What can hang from each mark
G: M U
M: G S
X: D U
S: C M
V: W
D: X Y
L: C
Y: D W
W: V Y
F: L
U: G X

Every row comes from one small tree of marks. The marks that hang from a mark follow it in brackets, in alphabetical order. Every link used is in the known rows. Which tree was each row made from?
In the rows, 128 means zero.
Known rows
X{D U}: [110 143  85 103  98 181 182 107 123 129 178 119 180 116 134 156 142 180
 118 139 115 156 162 125]
U{G{M{S}}}: [147 155  92 104 115 160 148 126  86 125 170 134 172 143 176 139 102 146
 141 112 145 155 146 147]
W{V Y{D{X{U}}}}: [119 150  84  75  82 170 147 105 138 153 168 153 183 119 163 203 135 165
 132 151 114 142 153 125]
M{S}: [138 151 101 108  92 153 146 128  98 125 163 125 163 135 177 140 129 171
 142 124 140 146 148 135]
M{G S}: [142 141 102 105  77 142 149 137  94 110 165 125 168 136 187 144 137 177
 156 125 140 136 147 136]
U{G X}: [147 166  81 115 133 159 172 113  64 121 151 132 181 137 159 161 134 139
 146 103 136 135 155 132]
U{G{M} X{D{Y{W}}}}: [133 170  71 107 122 170 187 104  77 139 191 138 176 143 162 158 105 139
 107 105 127 147 164 159]
D{X{U{G}} Y{W{V}}}: [117 178  77  96 109 160 171 111 103 144 182 143 164 134 161 174 118 158
 123 148 110 137 164 119]
M{G{U{X{D{Y}}}} S{C}}: [124 146  89 105  95 159 156 117  57  96 206 113 194 136 174 132 139 184
 125 125 139 151 156 154]
U{X{D{Y{W}}}}: [124 165  78 112 105 164 186 107  91 139 182 129 168 135 159 161 133 160
 109 113 120 134 165 149]
V{W{Y{D{X}}}}: [116 166 114  91  92 158 155 125 124 142 168 156 182 150 167 208 121 147
 131 125 113 125 166 134]
X{U{G{M{S{C}}}}}: [141 153  88 100 121 184 152 108  84 112 179 124 189 133 154 135 106 154
 137 120 135 170 157 138]
D{X{U{G}}}: [123 175  81 104 130 163 172 112  97 130 166 133 185 131 154 165 132 156
 134 139 108 140 159 113]
Y{W}: [133 160 108 115  96 162 164 124 105 134 157 132 159 139 164 164 119 146
 141 115 131 123 166 132]
S{C M{G{U{X}}}}: [138 127 114 124 126 192 159 118  55  88 166 120 198 143 159 157 138 145
 136  88 123 122 170 148]
U{G}: [137 154  94 115 129 160 165 125  86 121 155 135 174 141 160 154 123 149
 146 113 138 133 144 129]
M{G{U} S{C}}: [133 139 112 106  92 157 137 131  70  92 182 115 189 136 177 132 131 175
 152 125 147 144 154 141]
S{C M{G{U{X{D{Y}}}}}}: [120 125 102 121 127 191 172 114  60  93 191 120 195 146 158 151 137 163
 109  97 117 127 163 159]
S{M}: [132 130 113 124 119 185 160 126 100 122 150 132 165 141 164 161 129 152
 129  98 119 122 156 140]
X{D{Y{W}} U{G}}: [103 162  73 104 109 178 192 101 105 130 199 122 170 133 144 160 120 177
 105 137 129 149 163 128]
L{C}: [156 149  98 112 115 180 157 117  96 132 161 136 169 133 161 142 137 148
 152 101 114 123 154 148]
W{V Y{D}}: [132 134  97  82  77 169 142 114 133 148 159 155 173 125 169 194 129 158
 141 130 137 137 142 138]
Y{D{X{U}} W{V}}: [124 160  89  83  81 146 169  92 138 149 163 148 176 128 163 197 125 153
 133 151 110 136 179 121]
M{G{U{X}} S{C}}: [141 149 100 108  95 156 143 122  53  91 181 111 196 134 175 138 140 167
 154 118 145 146 163 142]
S{C M}: [140 122 121 127 138 195 161 119  83 109 153 132 182 148 154 147 117 144
 126  87 114 117 159 152]
D{X{U} Y}: [112 177  76 104 122 164 162 116 102 138 183 136 164 132 163 161 140 168
 112 147  97 143 149 125]
U{X{D{Y{W{V}}}}}: [128 155  82 104  91 163 184 108  98 146 178 135 166 126 155 164 134 160
 117 120 120 139 165 146]
F{L{C}}: [151 153  85 108 102 169 167 126 100 124 168 135 181 152 152 139 147 151
 136 103 133 131 151 166]

Write each row's tree
[135 150 108 103 107 180 124 123  77 114 188 123 185 134 169 126 105 149
 135 117 144 170 155 152] | G{M{S{C}} U}
[108 151  75  97  96 177 189 102 115 136 195 129 169 123 140 162 121 178
 112 144 128 154 163 128] | X{D{Y{W{V}}} U{G}}
[112 152  74  91  96 186 182 103 117 143 202 134 169 124 144 161 104 162
 109 139 124 166 162 140] | X{D{Y{W{V}}} U{G{M}}}
[143 114 122 124 124 185 165 129  80  94 156 130 187 151 162 153 124 149
 137  89 115 110 158 154] | S{C M{G}}
[110 169 104  86  86 169 158 115 130 139 175 148 185 139 156 212 129 155
 129 136 111 138 170 122] | V{W{Y{D{X{U}}}}}
[116 151  88 100  74 159 169 120  87 123 191 127 173 124 162 169 144 166
 132 133 135 139 167 137] | M{G{U{X{D{Y{W{V}}}}}}}
[121 155 115  94  84 166 152 126 125 135 165 148 176 145 162 203 123 150
 138 116 131 132 161 135] | V{W{Y{D}}}
[128 175  78  85  97 145 163  91 117 140 181 141 184 147 183 179 101 149
 124 140 124 148 179 134] | Y{D{X{U{G{M{S}}}}} W}
[112 162  87 107  88 158 172 119  77 116 195 120 174 133 167 166 143 166
 124 127 134 134 168 139] | M{G{U{X{D{Y{W}}}}}}
[132 159  83 102 122 182 160 113  98 124 171 128 177 127 148 154 117 145
 139 123 130 164 156 126] | X{U{G{M}}}
[112 148  79 104 116 179 189 103 109 123 180 121 187 123 134 156 133 177
 121 137 125 157 160 122] | X{D U{G}}
[117 153  81 101  80 150 156 122  72 110 203 112 176 128 182 145 152 190
 126 135 145 154 154 141] | M{G{U{X{D{Y}}}} S}
[121 158  87 104 107 183 157 111  85 132 189 125 186 121 152 153 129 143
 119 116 128 167 168 148] | G{M U{X{D}}}
[112 162  71  95  95 178 175 104 106 134 212 122 169 134 161 145 102 176
 102 136 134 168 163 142] | X{D{Y{W}} U{G{M{S}}}}
[121 163  75  94 127 143 173  92 113 131 165 142 191 141 166 183 135 157
 127 143 114 141 160 122] | Y{D{X{U{G}}}}
[123 171  95 102 101 150 161 125 109 153 173 152 153 139 175 169 117 153
 121 138 104 122 157 137] | D{X Y{W{V}}}
[131 157  99  89  87 133 166 103 131 152 155 156 174 139 174 193 117 144
 133 139 114 122 171 134] | Y{D{X} W{V}}
[122 127 115 119 105 182 152 134  88 102 165 123 173 138 169 166 140 158
 138 108 131 124 160 133] | S{M{G{U}}}
[125 157  74 112 115 163 181 110  87 134 181 130 172 131 157 155 144 165
 109 116 117 141 151 149] | U{X{D{Y}}}
[116 143  96 103  86 164 179 118 121 146 184 139 156 131 155 158 119 171
 111 132 121 137 156 146] | X{D{Y{W{V}}}}
[105 148  83  96  79 178 182 106 129 141 194 127 159 116 140 163 130 181
 110 147 118 155 165 130] | X{D{Y{W{V}}} U}
[151 144 108 105 109 173 138 124  89 121 172 135 177 140 172 125 100 147
 137 107 129 156 151 161] | G{M{S{C}}}
[142 156  73 104 131 169 173 104  59 123 198 132 191 144 167 128 104 155
 109 103 131 161 151 170] | U{G{M{S{C}}} X{D{Y}}}
[149 152  82 105 126 172 175 102  65 121 184 129 203 138 159 134 105 148
 122 100 131 157 162 165] | U{G{M{S{C}}} X{D}}
[121 148  76  95 102 180 173 105 108 127 194 121 185 123 149 141 115 175
 119 134 132 175 160 136] | X{D U{G{M{S}}}}
[136 142 102  91  78 142 162 103 132 142 151 148 165 136 169 187 117 148
 143 128 137 131 166 136] | Y{D W{V}}
[104 154  69 104 122 177 186 105 102 126 196 123 175 128 142 151 132 183
 105 140 124 158 148 130] | X{D{Y} U{G}}
[111 154  67  99 122 187 178 105 104 132 203 130 175 129 146 147 117 167
 101 134 120 170 149 141] | X{D{Y} U{G{M}}}
[127 153  78  69  95 176 146 102 129 155 175 160 189 125 167 200 113 147
 131 143 117 152 151 133] | W{V Y{D{X{U{G{M}}}}}}
